What can hang from each mark:
Q358: Q387
Q402: Q886
Q387: Q188 Q358 Q886
Q636: Q759
Q188: Q387 Q759
Q759: Q188
Q958: Q402 Q479
Q150: Q886
Q886: Q150 Q636 Q973
Q973: Q886
Q479: Q958

Known rows, with every way that one mark hangs from another:
Q402{Q886}: 3.5, 0.4, -21.2, 3.3, 6.9, -5.1, 0.5, -13.9, -3.5, -18.1, -5.5, -8.1, 10.5, -4.8, -3.9, -2.6, -15.0, 5.0, 2.1, 24.6, 13.9, 12.0, -0.8, -5.7, -1.6
Q402{Q886{Q636{Q759}}}: 5.0, -9.2, -11.0, -15.2, 8.8, -6.2, 0.4, -4.0, -1.8, -5.1, -3.7, -13.6, 5.3, -8.0, -2.8, -6.2, -11.3, 4.1, -11.4, 39.6, 14.0, 12.2, 3.0, -15.3, 1.0
Q358{Q387{Q886{Q150 Q973}}}: -9.4, 21.1, -11.3, 10.4, 3.8, 9.0, 1.1, -3.6, 16.0, -9.4, 3.5, 0.3, 3.3, -10.6, -24.0, 6.5, 21.3, -6.8, 15.1, -4.0, 0.8, 8.6, -0.6, -10.6, 7.9
Q479{Q958{Q402{Q886{Q973}}}}: -8.6, -9.3, 1.2, 17.6, 7.3, 26.4, 4.6, -17.5, -9.7, -2.6, -7.2, -14.7, 17.4, 4.4, -46.5, -2.0, 3.3, 13.8, 4.1, -7.3, 2.6, -6.9, -13.3, -12.8, -2.3
Q358{Q387{Q188{Q759} Q886{Q636}}}: -2.2, 18.7, -10.2, -8.9, 1.3, -12.9, 8.8, 1.4, -6.7, -10.0, 2.3, 16.4, 0.4, -19.9, 10.6, 0.2, 15.0, -17.3, -0.9, -38.5, -9.8, 9.8, 0.9, -9.4, 5.1
Q150{Q886{Q636{Q759} Q973}}: -3.3, -11.0, -6.5, -8.8, 8.2, 18.1, -1.7, 2.5, 5.1, 3.0, -8.1, -14.1, -8.8, -15.5, -19.4, -5.4, -1.1, 13.1, -4.8, 49.7, 14.3, 8.5, 5.1, -24.5, 4.4
Q150{Q886{Q636{Q759{Q188}} Q973}}: -1.7, -10.1, -4.1, -23.6, 8.7, 11.9, 1.5, 6.1, 0.7, 4.4, -2.3, -12.6, -10.0, -15.0, -11.1, -7.2, -4.1, 14.4, -7.3, 49.1, 14.0, 9.8, 3.8, -26.8, 4.0
Q387{Q188 Q358}: -0.9, 6.9, -7.7, 20.9, -2.8, 9.2, 11.1, -6.6, -10.3, -32.6, -8.9, 11.0, 12.5, -14.1, -21.4, 3.2, -4.0, -15.7, 3.8, -49.4, -4.8, 4.8, -1.5, -6.3, -0.6
Q479{Q958{Q402{Q886{Q150}}}}: -8.1, -7.7, -1.9, 20.0, 6.8, 22.5, 5.4, -17.0, -7.4, -2.5, -5.1, -17.1, 20.8, 7.0, -49.8, -1.2, 4.9, 13.8, 3.3, -3.5, 3.4, -3.4, -11.6, -13.3, -2.5
Q886{Q150 Q636{Q759{Q188{Q387{Q358}}}}}: -3.5, -6.3, 5.6, -24.2, 1.5, -2.0, 6.6, 14.9, 11.0, -4.0, 12.1, -13.7, 7.0, -7.5, -16.1, -11.3, 4.1, -4.2, -9.3, 9.9, 8.9, 11.3, 4.8, -30.7, 4.3
Q387{Q188 Q886}: -3.6, 16.6, -16.4, 8.0, -2.1, -28.2, 3.8, -5.5, -6.0, -18.8, -0.2, 17.6, 2.7, -12.8, 18.3, 11.7, 5.9, -9.8, 11.7, -16.4, -5.9, 3.0, 0.6, -2.3, 2.1
Q358{Q387{Q188{Q759} Q886}}: -3.6, 20.3, -15.7, -6.9, 0.2, -21.0, 8.9, -3.9, -8.2, -15.1, 0.7, 21.2, 2.2, -14.7, 9.9, 2.6, 14.1, -15.7, 4.0, -44.2, -6.6, 7.0, -1.2, -5.3, 1.7
Q188{Q387{Q358 Q886} Q759}: -6.9, 5.7, -13.6, -21.2, -5.0, -29.0, 7.4, 1.2, 0.1, -24.5, 5.9, 11.0, 10.2, -2.2, 29.3, -15.8, 1.8, -11.5, 9.0, -48.6, 4.2, 10.9, -0.4, -13.5, -3.2
Q973{Q886{Q150 Q636}}: -10.2, -3.9, -11.3, 14.5, 7.0, 21.6, -0.3, 2.8, 8.6, 0.3, 1.7, -16.9, -0.3, -14.2, -27.8, -2.1, -1.5, 7.3, -2.2, 54.8, 14.5, 18.1, 5.6, -21.6, 4.2
Q188{Q387{Q358 Q886{Q973}} Q759}: -11.5, 6.2, -7.3, -17.5, -4.3, -22.5, 5.9, 4.5, 6.5, -19.3, 7.5, 7.9, 6.2, -3.3, 14.0, -14.5, 6.4, -7.4, 10.4, -46.8, 6.1, 6.6, -1.5, -17.6, -0.4
Q886{Q150 Q636}: -4.8, 2.6, -6.4, 11.2, 2.9, 10.7, -1.3, 3.1, 13.5, -2.2, 4.8, -18.8, 8.7, -15.9, -33.3, -2.6, 9.3, -4.1, 4.2, 30.7, 6.4, 11.2, 4.5, -18.7, 8.1
Q358{Q387{Q886{Q150 Q636 Q973}}}: -8.1, 18.7, -6.0, 7.8, 5.3, 17.3, 1.0, 2.1, 17.1, -4.2, 4.9, -5.2, 1.6, -15.6, -25.2, 4.3, 22.4, -8.9, 9.8, 1.9, -1.9, 11.0, 1.5, -14.4, 11.7
Q402{Q886{Q150 Q973}}: -7.2, 3.8, -9.5, 16.8, 8.0, 5.1, -1.9, -5.5, 15.1, -6.9, 0.7, -19.6, 5.4, -3.6, -46.4, 1.4, -1.0, 15.1, 5.0, 36.0, 20.7, 7.2, -1.0, -15.3, 5.1
Q886{Q636{Q759} Q973}: -5.9, -8.7, 2.9, -12.3, 4.0, 5.8, -3.5, 6.1, 10.5, 6.9, 2.3, -11.8, -1.2, -17.3, -24.8, -4.9, 9.4, -3.1, -3.7, 33.2, 10.2, 0.1, 2.6, -23.8, 6.3
Q958{Q479}: -1.0, -3.7, -11.6, 27.9, 1.0, 17.2, -1.6, -19.4, -0.9, -2.9, -1.3, -5.8, 17.3, -8.8, -3.2, -0.9, -0.6, -6.7, 12.3, 17.5, 3.8, -0.1, -8.1, -9.4, -1.7
Q188{Q387 Q759}: -4.4, -3.2, -16.3, -23.5, -4.5, -29.3, 3.9, 1.2, -2.3, -17.8, 8.3, 5.3, 9.9, -4.5, 25.8, -20.2, -4.4, -6.3, 3.8, -26.0, 11.5, 7.3, 0.4, -15.8, -5.9
Q479{Q958{Q402{Q886}}}: -4.7, -9.9, -3.6, 13.7, 6.8, 21.0, 5.8, -19.9, -14.4, -6.1, -7.7, -12.0, 21.0, 5.1, -34.6, -2.9, -0.1, 10.4, 2.6, -9.6, 0.8, -3.3, -12.4, -9.8, -4.5
Q958{Q402{Q886} Q479}: 3.8, -10.9, -3.1, 27.6, 11.2, 16.8, 2.4, -23.1, -5.0, 4.7, -1.5, -15.6, 21.0, 4.3, -19.7, -7.3, -0.3, 11.6, 4.0, -3.6, 2.5, -5.0, -13.2, -8.6, -5.6
Q188{Q759}: -4.2, 1.0, -19.8, -18.8, -1.1, -30.7, 1.0, -7.5, -6.4, -4.8, 3.0, 3.3, 9.2, -12.1, 0.9, -11.1, 4.0, -5.8, 5.3, 4.4, 10.7, 6.4, -1.8, -10.5, -3.3
Q636{Q759{Q188}}: 1.3, -6.9, -10.5, -43.6, 1.6, -31.5, 3.3, -1.7, -7.6, -3.6, 6.6, 3.9, 6.4, -5.8, 13.7, -6.2, -3.1, -3.0, -4.5, 24.4, 11.7, 3.6, -0.2, -17.0, -4.7

Rows:
-12.2, -4.9, 7.3, -1.2, 3.9, 7.4, -4.1, 11.4, 23.6, 14.3, 7.1, -21.5, -0.7, -14.0, -55.3, -2.1, 19.7, 3.4, -2.7, 43.7, 15.1, 0.6, 4.4, -30.5, 10.5	Q886{Q150 Q636{Q759} Q973}
-17.5, 20.1, 0.7, 11.4, -2.9, -20.7, 8.9, 5.3, 8.3, -9.3, 3.8, 10.5, 1.1, -11.3, -39.9, 6.6, 24.2, -4.4, 9.2, -42.7, 1.5, 0.5, -2.3, -16.8, 7.7	Q387{Q188{Q759} Q358 Q886{Q150 Q973}}
0.6, -12.2, 9.0, 30.1, 13.1, 31.8, 0.5, -14.1, 3.1, 14.6, 0.9, -24.0, 14.9, -1.9, -35.7, -8.2, 4.9, 13.2, 0.6, 3.3, 1.4, -6.7, -12.0, -16.3, 0.6	Q958{Q402{Q886{Q636 Q973}} Q479}
-2.6, 14.0, -7.3, -23.4, 4.9, -5.1, 5.2, 4.5, 7.4, -2.1, 8.5, 0.6, 2.6, -11.3, 0.4, 0.4, 16.9, -10.4, -0.1, 5.7, -2.0, 13.7, 2.6, -16.8, 6.9	Q358{Q387{Q886{Q150 Q636{Q759{Q188}}}}}
-10.7, 1.9, -1.2, -8.2, -0.8, -10.2, -1.0, 12.5, 21.8, -6.9, 12.3, -6.9, 0.4, -3.8, 6.9, -5.3, 10.1, -1.5, 6.9, 3.6, 8.5, 5.0, 5.0, -24.5, 6.1	Q188{Q387{Q886{Q150 Q636{Q759} Q973}}}
-3.8, -11.5, 0.7, 12.7, 8.0, 28.0, 5.8, -15.5, -13.5, -2.5, -7.1, -16.4, 19.6, 1.2, -34.9, -4.4, 0.6, 9.0, -1.2, -5.6, -1.7, -1.2, -10.9, -13.0, -1.8	Q479{Q958{Q402{Q886{Q636}}}}
-0.3, -6.1, -7.7, -6.3, 8.8, -5.2, 0.0, 0.2, 9.2, 0.8, 0.3, -20.9, 5.3, -5.6, -25.9, -3.8, -2.7, 8.9, -10.9, 47.9, 18.5, 12.6, 4.1, -20.8, 4.1	Q402{Q886{Q150 Q636{Q759}}}
-6.8, 16.7, -11.0, -2.3, -4.1, -31.8, 11.2, -2.9, -10.5, -21.0, -2.0, 21.7, 6.0, -12.2, 2.6, 2.6, 10.1, -14.2, 6.0, -53.0, -5.7, 5.7, -1.9, -6.5, 0.8	Q387{Q188{Q759} Q358 Q886}
-6.1, 1.8, -2.6, -6.6, -1.9, -1.2, 5.1, 9.0, 15.1, -20.8, 5.8, -4.0, 8.9, -2.2, 8.7, -7.9, 4.7, -10.1, 4.6, -21.2, 3.0, 12.4, 5.1, -21.2, 3.4	Q188{Q387{Q358 Q886{Q150 Q636{Q759}}}}
-5.7, 2.9, -12.8, -29.8, -2.9, -36.7, 2.8, 7.5, 2.0, -10.5, 12.0, 5.4, 4.2, -7.9, 42.8, -17.0, 3.5, -8.5, 4.9, -19.1, 4.1, 10.6, 2.7, -17.1, -0.2	Q188{Q387{Q886{Q636}} Q759}
-10.2, -3.5, 10.7, -19.3, 4.5, -1.2, -0.5, 15.9, 19.1, 15.6, 14.5, -19.0, -2.1, -13.1, -44.3, -4.4, 16.6, 5.3, -5.6, 43.8, 14.2, 1.7, 2.9, -33.2, 9.9	Q886{Q150 Q636{Q759{Q188}} Q973}
-3.8, 6.2, -8.6, 3.3, -4.1, -12.5, 12.3, -3.5, -14.2, -23.8, -5.1, 14.6, 10.4, -14.5, -18.8, -4.2, 1.1, -14.1, -1.1, -55.7, -0.3, 4.1, -2.4, -10.0, -2.2	Q387{Q188{Q759} Q358}
-1.2, 12.7, -13.4, -3.2, -0.2, -7.3, 9.8, -4.7, -11.2, -17.3, -1.6, 15.8, 5.4, -16.3, -6.2, -2.9, 7.0, -15.1, -2.1, -47.4, -2.3, 6.3, -1.8, -7.9, -0.7	Q358{Q387{Q188{Q759}}}
1.0, -9.0, -7.9, -46.2, -0.7, -30.1, 5.2, 3.7, -4.8, -11.9, 10.1, 4.6, 6.3, -0.6, 30.5, -11.7, -8.7, -3.5, -5.3, 3.7, 12.0, 4.1, 1.2, -20.2, -6.3	Q636{Q759{Q188{Q387}}}
-1.6, 7.7, -6.4, -28.1, 0.0, -20.3, 6.1, 10.2, 4.2, -14.7, 19.1, -1.4, 5.7, -5.2, 32.4, -8.0, -3.3, -3.4, 6.8, -0.5, 1.4, 13.0, 1.4, -19.0, 2.7	Q759{Q188{Q387{Q886{Q150 Q636}}}}
1.0, -10.3, 5.5, 32.7, 12.5, 26.0, 1.8, -14.1, 5.1, 13.9, 3.5, -26.8, 18.9, 1.3, -39.9, -7.8, 7.5, 13.4, -0.5, 8.7, 2.5, -2.1, -10.1, -16.8, 0.4	Q958{Q402{Q886{Q150 Q636}} Q479}
-3.8, -2.2, -1.5, 14.8, 11.5, 4.0, 1.1, -8.2, 9.0, 0.9, 2.6, -20.3, 11.3, 2.5, -53.5, -5.0, 8.7, 18.5, 4.7, 2.0, 10.7, -1.8, -5.7, -13.1, 0.4	Q958{Q402{Q886{Q150 Q973}}}
-7.6, 10.3, -3.5, -1.1, -0.2, -28.4, 3.1, 8.6, 6.3, -0.4, 6.0, 4.9, -2.5, -13.1, -5.7, 10.0, 18.2, -6.0, -0.9, 6.1, -1.2, 3.0, 5.6, -17.2, 7.8	Q387{Q188 Q886{Q150 Q636{Q759}}}
-11.6, 10.2, -4.0, 12.3, -2.9, 6.8, 3.6, 4.2, 19.9, -26.4, 6.0, -2.8, 9.1, -0.3, -7.7, -3.2, 6.2, -5.3, 17.2, -30.8, 4.9, 8.0, 0.7, -17.0, 4.4	Q188{Q387{Q358 Q886{Q150 Q973}}}
0.0, -4.4, -4.6, 7.7, 11.5, 2.6, 1.4, -11.7, 0.4, -3.7, -1.2, -14.2, 11.1, 0.3, -34.1, -7.0, 1.6, 14.8, 4.3, -5.4, 7.1, -1.8, -6.7, -8.8, -2.2	Q958{Q402{Q886{Q973}}}
3.8, -12.8, -6.8, -27.6, 6.0, 13.2, 7.9, 6.0, -5.1, -13.6, -3.7, -8.2, -1.5, -9.4, 12.1, -13.9, -14.5, 6.1, -10.5, 16.0, 8.9, 17.4, 5.5, -25.3, -0.5	Q150{Q886{Q636{Q759{Q188{Q387{Q358}}}}}}
-11.1, 8.1, -11.3, -14.6, -5.0, -28.3, 7.3, 4.8, 8.7, -19.7, 9.8, 5.1, 10.4, -0.2, 10.3, -13.7, 8.4, -7.3, 9.9, -41.6, 7.5, 11.2, 0.8, -17.9, -0.5	Q188{Q387{Q358 Q886{Q150}} Q759}
-7.5, 22.9, -12.9, 0.0, 0.0, -20.5, 8.2, -0.3, 0.4, -10.8, 4.5, 15.5, 2.0, -12.7, -8.4, 4.6, 20.9, -11.5, 4.3, -36.1, -3.2, 7.5, 0.0, -9.5, 4.4	Q358{Q387{Q188{Q759} Q886{Q150}}}
-10.5, -10.6, -8.0, -0.9, 7.1, 11.2, -0.4, 5.4, 8.7, 7.0, 1.8, -15.3, -3.1, -11.9, -25.7, -3.3, 0.8, 8.2, -9.2, 61.0, 18.9, 15.1, 7.2, -26.8, 2.5	Q973{Q886{Q150 Q636{Q759}}}
-13.2, 11.2, 5.1, 4.2, 0.5, -19.5, 1.1, 12.6, 14.4, 6.1, 7.5, 0.6, -7.5, -14.9, -24.5, 11.3, 24.2, -1.4, 1.0, 8.2, 1.4, -2.7, 4.4, -22.1, 11.4	Q387{Q188 Q886{Q150 Q636{Q759} Q973}}
-6.1, -5.7, 0.7, -1.4, 9.5, 4.0, -2.0, 4.2, 16.9, 6.4, 2.0, -24.5, 0.6, -6.9, -46.5, -2.7, 3.0, 14.0, -8.4, 50.3, 21.4, 7.2, 2.7, -25.3, 7.7	Q402{Q886{Q150 Q636{Q759} Q973}}
-10.6, -9.3, 7.9, 21.7, 8.7, 34.3, 4.2, -10.0, -1.3, 4.8, -2.9, -23.6, 16.2, 2.1, -62.3, -1.8, 9.8, 15.3, 0.5, 2.0, 2.6, -4.8, -11.0, -19.5, 2.5	Q479{Q958{Q402{Q886{Q150 Q636 Q973}}}}
-10.4, 7.7, 1.5, 10.2, -1.1, 14.1, 3.7, 9.7, 21.2, -21.9, 7.1, -8.2, 7.0, -5.6, -8.8, -5.7, 7.0, -7.0, 12.0, -26.2, 1.7, 10.5, 2.7, -21.0, 7.8	Q188{Q387{Q358 Q886{Q150 Q636 Q973}}}
-1.7, 4.2, -12.7, -7.8, -1.3, -9.9, 0.9, 3.7, 7.0, -21.9, 7.4, 0.2, 6.5, -7.2, 39.9, -7.4, -2.9, -10.5, 10.5, -10.2, -0.6, 11.7, 3.9, -12.6, 2.0	Q188{Q387{Q886{Q636}}}
-0.5, -3.8, -6.2, -45.0, -1.0, -30.6, 7.7, 3.7, -2.9, -15.5, 8.4, 8.3, 6.8, 0.6, 33.0, -9.1, -4.6, -6.8, -1.9, -10.4, 7.1, 7.0, 0.9, -19.2, -4.6	Q636{Q759{Q188{Q387{Q358 Q886}}}}
0.6, -2.3, -8.1, 10.2, 10.5, -3.3, 2.7, -11.6, 2.5, -4.4, 1.2, -17.0, 15.2, 3.7, -37.8, -6.2, 4.1, 14.9, 3.2, 0.7, 8.2, 2.9, -4.6, -9.5, -2.7	Q958{Q402{Q886{Q150}}}
-10.8, 14.5, 4.1, 0.9, -1.3, -13.7, 9.2, 8.0, -0.7, -8.9, 1.1, 11.3, -1.3, -20.1, -18.5, 1.5, 17.1, -11.8, 2.1, -45.4, -7.0, 3.5, -1.0, -16.1, 8.8	Q387{Q188{Q759} Q358 Q886{Q636 Q973}}
-3.5, -10.1, 11.7, 36.7, 13.2, 33.1, 0.2, -10.7, 11.1, 18.6, 4.9, -29.6, 14.7, 0.4, -54.8, -6.6, 12.1, 17.3, 1.7, 10.4, 4.6, -6.4, -11.2, -20.5, 3.3	Q958{Q402{Q886{Q150 Q636 Q973}} Q479}
-6.1, 10.3, -1.8, -18.3, -1.4, -9.1, 8.7, 7.8, 7.9, -22.1, 15.1, 0.3, 7.4, -1.3, 9.8, -6.2, -1.2, -2.6, 11.5, -22.1, 3.5, 9.5, -2.0, -19.4, 2.5	Q759{Q188{Q387{Q358 Q886{Q150 Q973}}}}
0.4, 7.9, -9.4, -26.6, -1.7, -15.0, 10.5, 2.3, -4.3, -29.6, 11.3, 7.6, 10.8, -2.1, 37.3, -8.6, -10.3, -9.2, 9.5, -29.0, -1.3, 13.6, -1.8, -12.8, -1.9	Q759{Q188{Q387{Q358 Q886}}}
-10.3, 16.2, -6.7, -4.1, -1.6, -38.9, 4.6, 8.9, 2.7, 2.1, 9.9, 7.3, -1.6, -16.9, -4.6, 3.6, 21.2, -5.8, 1.6, -8.2, -1.7, 5.2, 3.1, -16.3, 8.0	Q387{Q188{Q759} Q886{Q150 Q636}}
-0.2, 14.0, -7.8, -6.8, 2.6, -5.3, 7.5, 1.5, -3.4, -12.0, -1.3, 13.9, -0.5, -16.9, 9.7, 5.2, 13.0, -17.5, -3.6, -27.8, -9.2, 8.1, 2.9, -10.1, 4.9	Q358{Q387{Q188 Q886{Q636{Q759}}}}
-2.9, 8.3, -7.4, -28.2, -0.9, -21.9, 5.1, 5.4, 1.4, -18.6, 15.8, 5.3, 4.0, -3.7, 36.6, -6.5, -5.5, -1.9, 11.5, -8.7, 3.2, 7.4, -1.9, -15.3, 0.2	Q759{Q188{Q387{Q886{Q973}}}}
-8.7, 14.2, -8.3, 10.9, 0.8, 5.5, 1.8, -7.0, 9.4, -18.8, -3.1, 2.7, 7.8, -9.7, -16.7, 5.2, 10.5, -8.5, 19.3, -11.3, -0.3, 6.9, -2.3, -7.6, 5.6	Q387{Q358 Q886{Q973}}
0.0, 10.7, -12.6, -15.4, 4.8, 0.2, 2.9, -2.6, 3.1, -7.7, 0.1, 4.8, 3.3, -14.3, 10.9, 0.1, 13.1, -15.6, 1.8, -1.4, -4.2, 12.5, 2.9, -10.3, 4.7	Q358{Q387{Q886{Q636{Q759}}}}
-11.6, -7.6, 3.7, 23.1, 7.3, 28.8, 4.2, -14.3, -2.4, 0.9, -3.4, -19.2, 17.7, 6.0, -62.3, -0.2, 8.8, 16.7, 4.9, -2.5, 5.2, -6.7, -12.6, -16.1, -0.2	Q479{Q958{Q402{Q886{Q150 Q973}}}}
-9.4, 17.7, -8.5, 14.2, -1.3, -19.0, 2.0, -1.4, 1.5, -12.9, 1.1, 13.3, -2.4, -14.0, -0.5, 13.2, 11.3, -4.8, 13.8, -15.0, -2.9, -2.4, -1.2, -6.9, 5.6	Q387{Q188 Q886{Q973}}
-2.5, 7.6, -6.7, -9.3, -0.5, -29.0, 3.6, 4.4, -3.7, -5.8, 1.5, 12.1, -2.4, -16.4, 19.2, 7.5, 9.7, -11.2, -1.6, -3.9, -5.2, 3.1, 4.2, -12.0, 4.7	Q387{Q188 Q886{Q636{Q759}}}
